What can hang from each mark
K779: K122 K844
K844: K779 K942 K998
K509: K947
K998: K325 K844
K947: K300 K509
K209: K942 K947
K122: K779
K300: K947
K325: K998
K942: K209 K844

Known rows, with every way that one mark hangs from another
[K779 K122 [K844 [K942 [K209 K947]] [K998 K325]]]: [18.6,17.7,-7.6,13.4,-21.5,6.7,-18.1,-9.7,9.2,-11.8,9.3,-7.8,11.7,-8.0,10.2,-5.7,26.5,4.4,-6.7,5.3,-4.2,22.2]
[K325 [K998 [K844 [K779 K122] [K942 K209]]]]: [-3.8,-19.8,-2.8,17.0,-17.8,14.3,-2.3,-6.7,11.4,-27.6,7.9,-2.1,0.5,8.2,-36.1,32.7,30.7,-8.6,-6.9,-3.4,-11.4,35.3]
[K300 [K947 K509]]: [-23.8,-27.9,-7.1,-16.4,13.4,0.2,21.6,17.7,-24.2,-2.0,-53.7,20.6,-1.9,13.0,-8.7,13.4,-15.8,-43.3,1.6,19.4,-13.9,-10.7]
[K209 [K942 [K844 K779 [K998 K325]]] [K947 K509]]: [20.8,-12.7,10.7,-10.8,-14.4,-8.8,-9.0,-13.3,-31.7,4.1,11.4,-31.5,-5.4,-2.7,27.1,-4.5,9.6,-23.3,-17.8,8.9,1.8,17.7]
[K122 [K779 [K844 K942]]]: [-2.3,13.0,0.4,-4.6,4.7,0.7,4.8,16.9,9.3,-25.6,-27.3,-22.0,12.8,-9.9,-6.8,22.1,28.7,-10.4,6.0,4.4,-10.8,17.7]
[K998 K325 [K844 [K779 K122] K942]]: [4.2,2.2,12.6,12.2,-29.5,9.5,-13.7,-3.4,19.3,-28.6,9.8,-7.9,4.5,1.3,-33.0,11.8,37.6,-10.9,5.3,-1.5,-15.2,41.6]
[K942 [K209 [K947 K509]] [K844 [K779 K122] K998]]: [3.9,-5.4,-12.9,5.3,-13.0,-4.6,-9.8,-18.6,-44.3,1.7,17.2,-32.2,-7.6,-14.6,41.8,-9.7,6.0,-16.7,-21.8,9.1,-9.9,10.3]
[K779 K122 [K844 K942 [K998 K325]]]: [3.3,16.5,4.3,7.6,-31.6,6.1,-11.5,7.2,38.2,-34.7,-5.0,-8.4,9.3,-5.3,-23.9,-2.0,34.6,8.1,9.3,-1.5,-8.8,37.6]
[K998 K325 [K844 [K942 [K209 [K947 K300 K509]]]]]: [-3.5,-31.2,5.4,3.5,4.4,10.3,-1.3,-25.0,-14.6,7.0,-2.1,34.0,7.0,23.1,30.7,6.2,-16.1,-32.8,-20.9,19.4,-6.3,0.9]
[K942 [K209 K947] [K844 K998]]: [11.5,-4.1,-14.7,2.3,8.8,4.1,3.1,-19.7,-45.2,4.9,-9.3,-3.2,-3.4,-4.3,22.1,-6.6,14.1,-10.9,-25.4,10.0,-6.3,4.1]
[K779 K122 [K844 K998]]: [-4.6,21.3,-2.7,0.4,-20.0,5.1,-1.6,9.7,5.1,-27.3,-20.4,-15.1,7.0,-10.3,-20.6,3.3,23.5,-8.1,12.4,0.6,-14.9,31.6]
[K779 [K844 K942]]: [-6.2,2.8,-0.7,-7.0,0.7,11.5,9.5,6.9,6.8,-23.5,-29.2,9.3,11.0,-3.3,-21.1,19.4,22.6,-7.6,-2.1,6.8,-5.4,14.5]
[K998 K325 [K844 [K779 K122] [K942 [K209 K947]]]]: [19.2,2.6,0.7,18.2,-19.4,10.2,-20.0,-20.5,-9.1,-5.5,24.0,-7.6,7.3,-2.0,2.0,8.5,29.5,-13.7,-11.1,5.4,-10.3,25.7]
[K325 [K998 [K844 [K779 K122] [K942 [K209 K947]]]]]: [10.4,-17.1,-3.1,12.9,-13.3,13.7,-9.3,-12.5,-5.6,-10.9,12.2,-3.8,2.2,1.9,-20.8,27.6,23.2,-17.9,-15.5,2.8,-8.1,30.3]
[K779 K122 K844]: [-9.6,24.6,-8.0,-1.3,-9.8,6.2,2.0,11.2,-7.0,-20.3,-30.5,-3.8,8.3,-11.7,-14.8,11.5,19.4,-18.7,11.7,5.2,-20.5,27.4]
[K998 K325 [K844 K779 K942]]: [4.6,-12.8,18.5,8.1,-16.7,14.5,-4.4,-5.9,14.5,-27.3,-0.2,0.5,6.8,11.0,-33.3,16.5,34.0,-12.9,-1.7,0.5,-7.2,34.9]
[K844 [K942 K209] [K998 K325]]: [2.9,-8.4,-5.1,12.0,-4.1,9.4,-1.7,-6.8,10.6,-21.6,-15.7,11.4,2.3,12.0,-16.8,0.3,29.6,6.1,-13.9,1.9,-4.9,13.8]
[K122 K779]: [-6.9,12.2,-5.1,-4.4,16.4,-3.0,6.5,18.6,-19.8,-15.6,-48.9,-18.9,1.9,-4.0,-12.0,15.6,21.2,-29.2,4.8,5.8,-23.1,17.7]
[K947 K509]: [-19.7,-8.3,-3.2,-10.7,13.5,4.9,12.2,10.8,-24.1,-10.3,-53.4,19.4,-3.6,6.7,-9.9,9.0,-3.5,-35.8,-5.3,12.5,-17.2,8.2]
[K325 [K998 [K844 [K942 [K209 [K947 K509]]]]]]: [0.4,-37.4,0.3,1.9,10.3,15.7,5.6,-10.3,-9.9,-1.5,-18.7,36.8,-1.5,19.9,-8.0,21.6,-5.4,-30.9,-22.7,13.5,-3.0,11.6]
[K942 [K844 K779 [K998 K325]]]: [2.7,-6.9,7.9,7.1,-20.9,2.9,-4.1,-6.6,-3.5,-26.0,-0.8,-27.8,-2.2,1.1,-8.0,-5.1,33.5,-3.9,-6.5,-1.9,-7.7,37.8]
[K509 K947]: [-21.1,-4.4,-3.6,-12.4,15.3,-0.7,12.8,13.9,-30.1,-23.7,-46.9,19.7,0.2,6.1,-24.8,17.9,2.5,-39.6,-6.9,9.6,-13.3,-0.3]
[K942 [K209 K947]]: [4.0,2.8,-17.6,-1.2,22.7,9.0,4.9,-8.2,-50.9,9.5,-37.0,13.2,2.5,-0.6,8.6,9.6,6.6,-29.7,-19.9,15.0,-13.2,-1.3]
[K942 K844]: [-8.4,-1.8,-8.3,-5.3,8.4,4.1,13.1,-1.2,-29.5,-10.9,-33.4,7.6,-4.2,-1.9,-6.3,5.2,18.2,-18.3,-10.1,7.8,-16.2,15.7]

Rows
[1.9,-6.6,-4.1,-24.2,17.9,-2.7,8.1,-6.3,-50.4,18.0,-31.6,3.5,3.5,1.3,10.4,22.6,-8.5,-42.8,-14.8,17.4,-9.0,-7.1]  [K209 K942 [K947 K300]]
[-14.6,-29.3,-12.7,-9.7,21.3,3.9,7.3,-14.6,-35.8,12.2,-23.0,25.2,2.4,7.8,35.8,12.8,-22.4,-32.0,-30.8,22.4,-5.9,-20.7]  [K844 [K942 [K209 [K947 K300 K509]]]]
[-0.9,-1.8,-11.6,11.1,-17.2,4.1,-7.4,-6.7,-1.3,-24.4,9.1,-25.8,-0.3,-9.1,-14.6,12.1,35.3,6.6,-12.1,-2.4,-8.6,13.4]  [K844 [K779 K122] [K942 K209] K998]
[4.2,1.2,-6.2,18.9,-26.5,4.1,-15.8,-7.4,13.5,-27.5,13.0,-24.0,1.6,-1.9,-13.1,2.8,40.1,9.4,-7.8,-3.7,-9.2,26.3]  [K844 [K779 K122] [K942 K209] [K998 K325]]
[0.9,9.8,10.9,13.3,-27.3,8.8,-11.9,-1.7,1.2,-24.2,-1.4,-12.9,4.5,2.8,-27.4,9.1,31.2,-24.0,12.3,-0.8,-22.4,47.5]  [K998 K325 [K844 [K779 K122]]]
[-1.0,-12.7,-3.8,7.1,7.8,16.3,10.0,-14.2,-10.4,-13.4,-12.5,28.1,4.5,11.6,-19.4,20.3,22.4,-10.6,-12.4,6.2,-9.3,6.1]  [K998 [K844 [K942 K209]]]
[23.0,13.8,-0.9,11.3,-4.8,0.7,-13.6,-2.7,8.2,-13.1,1.2,-30.4,16.0,-5.3,23.4,1.8,29.0,0.1,-5.8,5.6,-1.7,18.4]  [K122 [K779 [K844 [K942 [K209 K947]] [K998 K325]]]]
[11.3,-22.2,9.5,9.6,-5.4,12.0,-9.9,-21.2,-15.5,-1.4,11.9,7.9,5.9,11.9,16.7,9.4,7.9,-24.7,-19.8,12.2,-2.3,13.2]  [K998 K325 [K844 K779 [K942 [K209 [K947 K509]]]]]
[-5.1,8.0,-1.5,2.3,-20.2,1.8,-6.7,6.6,-8.4,-25.8,-12.1,-33.4,-1.9,-10.8,-27.9,7.2,29.0,-12.8,3.3,-2.5,-16.8,30.4]  [K844 [K779 K122] K998]
[-2.5,-9.7,2.2,-1.0,-11.5,3.1,4.3,-6.1,-18.5,-22.5,-4.7,-30.3,-4.5,-5.5,-9.9,3.7,28.8,-6.7,-10.2,-0.6,-6.9,25.6]  [K942 [K844 K779 K998]]
[0.7,-24.2,1.4,-25.0,5.1,-10.3,7.6,-16.2,-46.3,16.3,-6.4,-7.1,-6.4,1.2,39.3,1.4,-19.5,-33.5,-22.2,17.2,-1.6,-7.7]  [K209 [K942 [K844 K998]] [K947 K300 K509]]
[-12.6,-50.5,1.4,-1.7,10.4,14.0,8.6,-17.1,-10.4,1.8,-13.8,37.9,1.7,26.3,8.7,25.9,-22.8,-36.9,-24.8,17.0,-3.3,4.5]  [K325 [K998 [K844 [K942 [K209 [K947 K300 K509]]]]]]
[7.5,12.8,10.8,5.4,-14.9,0.0,-7.2,14.3,36.2,-36.0,-12.9,-31.0,13.6,-1.8,-11.9,5.6,37.0,3.0,10.8,-1.5,-6.2,34.4]  [K122 [K779 [K844 K942 [K998 K325]]]]
[5.5,-10.7,-4.3,-3.3,1.9,8.6,0.8,-10.1,-10.9,-4.6,-7.2,4.9,8.5,-1.8,23.8,3.2,-0.1,-9.6,-19.0,13.8,4.9,-3.1]  [K779 [K844 [K942 [K209 [K947 K509]]] K998]]
[0.0,-3.0,10.3,5.6,-16.7,7.0,-6.0,3.6,3.6,-28.4,-18.7,-22.5,2.4,6.1,-27.9,3.2,30.2,-12.3,0.2,-1.7,-9.4,36.5]  [K844 K779 [K998 K325]]
[8.6,10.6,-0.6,15.4,-9.3,1.4,-6.5,2.6,25.2,-30.1,-3.2,-28.4,15.1,0.9,7.5,7.0,36.8,9.2,2.9,-0.9,-5.4,23.6]  [K122 [K779 [K844 [K942 K209] [K998 K325]]]]
[14.9,-4.6,8.6,-2.5,-20.3,-4.9,-2.8,-10.3,-13.8,-15.9,9.1,-36.1,-2.9,-0.2,-5.0,4.1,35.4,-4.6,-7.7,-2.3,-2.3,28.4]  [K209 [K942 [K844 K779 [K998 K325]]]]
[3.8,2.1,10.1,2.8,-18.8,11.0,-2.6,4.5,33.1,-33.7,-14.8,0.3,11.9,4.5,-24.8,2.9,31.3,5.4,2.5,0.7,-0.8,31.1]  [K779 [K844 K942 [K998 K325]]]
[2.9,-7.4,13.2,5.4,-7.0,15.0,0.8,-3.1,16.5,-22.3,-18.8,27.3,5.4,15.5,-36.2,10.1,27.3,-13.9,-0.4,4.1,-10.8,29.4]  [K998 K325 [K844 K942]]
[17.8,8.1,-9.8,17.4,-23.4,-1.2,-19.5,-20.9,-28.2,-4.2,23.3,-36.0,-1.8,-11.6,27.3,-13.9,29.1,-5.3,-15.9,3.0,-11.2,29.1]  [K942 [K209 K947] [K844 [K779 K122] [K998 K325]]]
[17.9,2.8,-7.8,-19.3,13.9,-4.5,7.3,-9.6,-56.1,16.4,-18.7,-2.9,-4.0,-10.1,12.9,8.8,12.4,-28.6,-19.5,13.8,-7.1,1.5]  [K209 [K942 K844] K947]
[-6.0,-27.2,9.5,0.0,-1.1,18.4,10.8,4.9,20.2,-27.6,-30.4,30.3,0.2,19.2,-58.5,30.3,20.9,-18.1,-4.4,1.8,-8.1,33.3]  [K325 [K998 [K844 K942]]]
[-4.7,0.2,-12.0,2.9,6.0,13.0,10.5,-4.7,-5.4,-17.8,-19.3,12.3,12.4,-0.3,-2.1,20.8,22.0,-1.8,-10.0,7.3,-4.5,3.6]  [K779 [K844 [K942 K209]]]
[5.2,3.8,-10.2,1.4,-10.7,3.2,-8.2,-7.6,-7.4,-5.7,2.8,-3.1,6.0,-11.8,24.5,-1.3,3.7,-6.9,-12.8,11.6,-2.8,3.1]  [K779 K122 [K844 [K942 [K209 [K947 K509]]] K998]]
[6.4,-3.8,-2.9,-24.5,18.9,-3.8,6.0,2.3,-52.1,17.2,-38.7,9.0,-3.1,-1.5,9.9,13.7,-9.2,-45.7,-14.7,18.7,-8.1,-6.0]  [K209 K942 [K947 K509]]
[-7.3,3.7,-5.5,-0.9,-12.6,3.4,-4.4,6.8,-2.4,-23.3,-11.0,-17.2,0.0,-13.6,-27.4,19.0,31.7,-9.6,-4.9,1.6,-14.8,20.3]  [K844 [K779 K122] K942]
[5.4,0.4,0.9,22.1,-24.1,11.2,-12.7,-15.3,7.5,-22.8,19.7,-5.1,6.0,4.4,-14.1,13.2,37.1,-4.6,-2.8,-1.0,-14.3,30.7]  [K998 K325 [K844 [K779 K122] [K942 K209]]]
[9.0,3.2,-12.3,-1.5,11.0,12.5,3.5,-9.9,-22.1,-0.3,-15.0,10.2,13.6,-6.4,13.0,16.4,14.2,-10.9,-18.7,13.7,-0.9,-0.8]  [K779 [K844 [K942 [K209 K947]]]]
[-0.2,17.3,4.1,-1.5,-2.9,-0.7,2.5,16.6,3.6,-28.7,-28.4,-38.0,11.2,-6.8,-8.1,10.5,25.9,-13.0,13.9,0.4,-12.5,27.9]  [K122 [K779 [K844 K998]]]
[28.6,12.6,2.5,-2.3,-28.4,-10.5,-19.4,-12.5,-26.5,0.5,23.9,-47.0,-3.8,-16.7,12.0,-5.1,31.1,-11.9,-9.0,1.8,-6.6,30.3]  [K209 [K942 [K844 [K779 K122] [K998 K325]]] K947]
[10.1,6.1,-3.1,-5.9,-23.4,-10.2,-3.3,-6.2,-24.3,-13.4,15.4,-47.1,-7.2,-16.7,-4.8,8.2,34.1,-5.4,-4.8,-3.0,-9.7,22.7]  [K209 [K942 [K844 [K779 K122] K998]]]
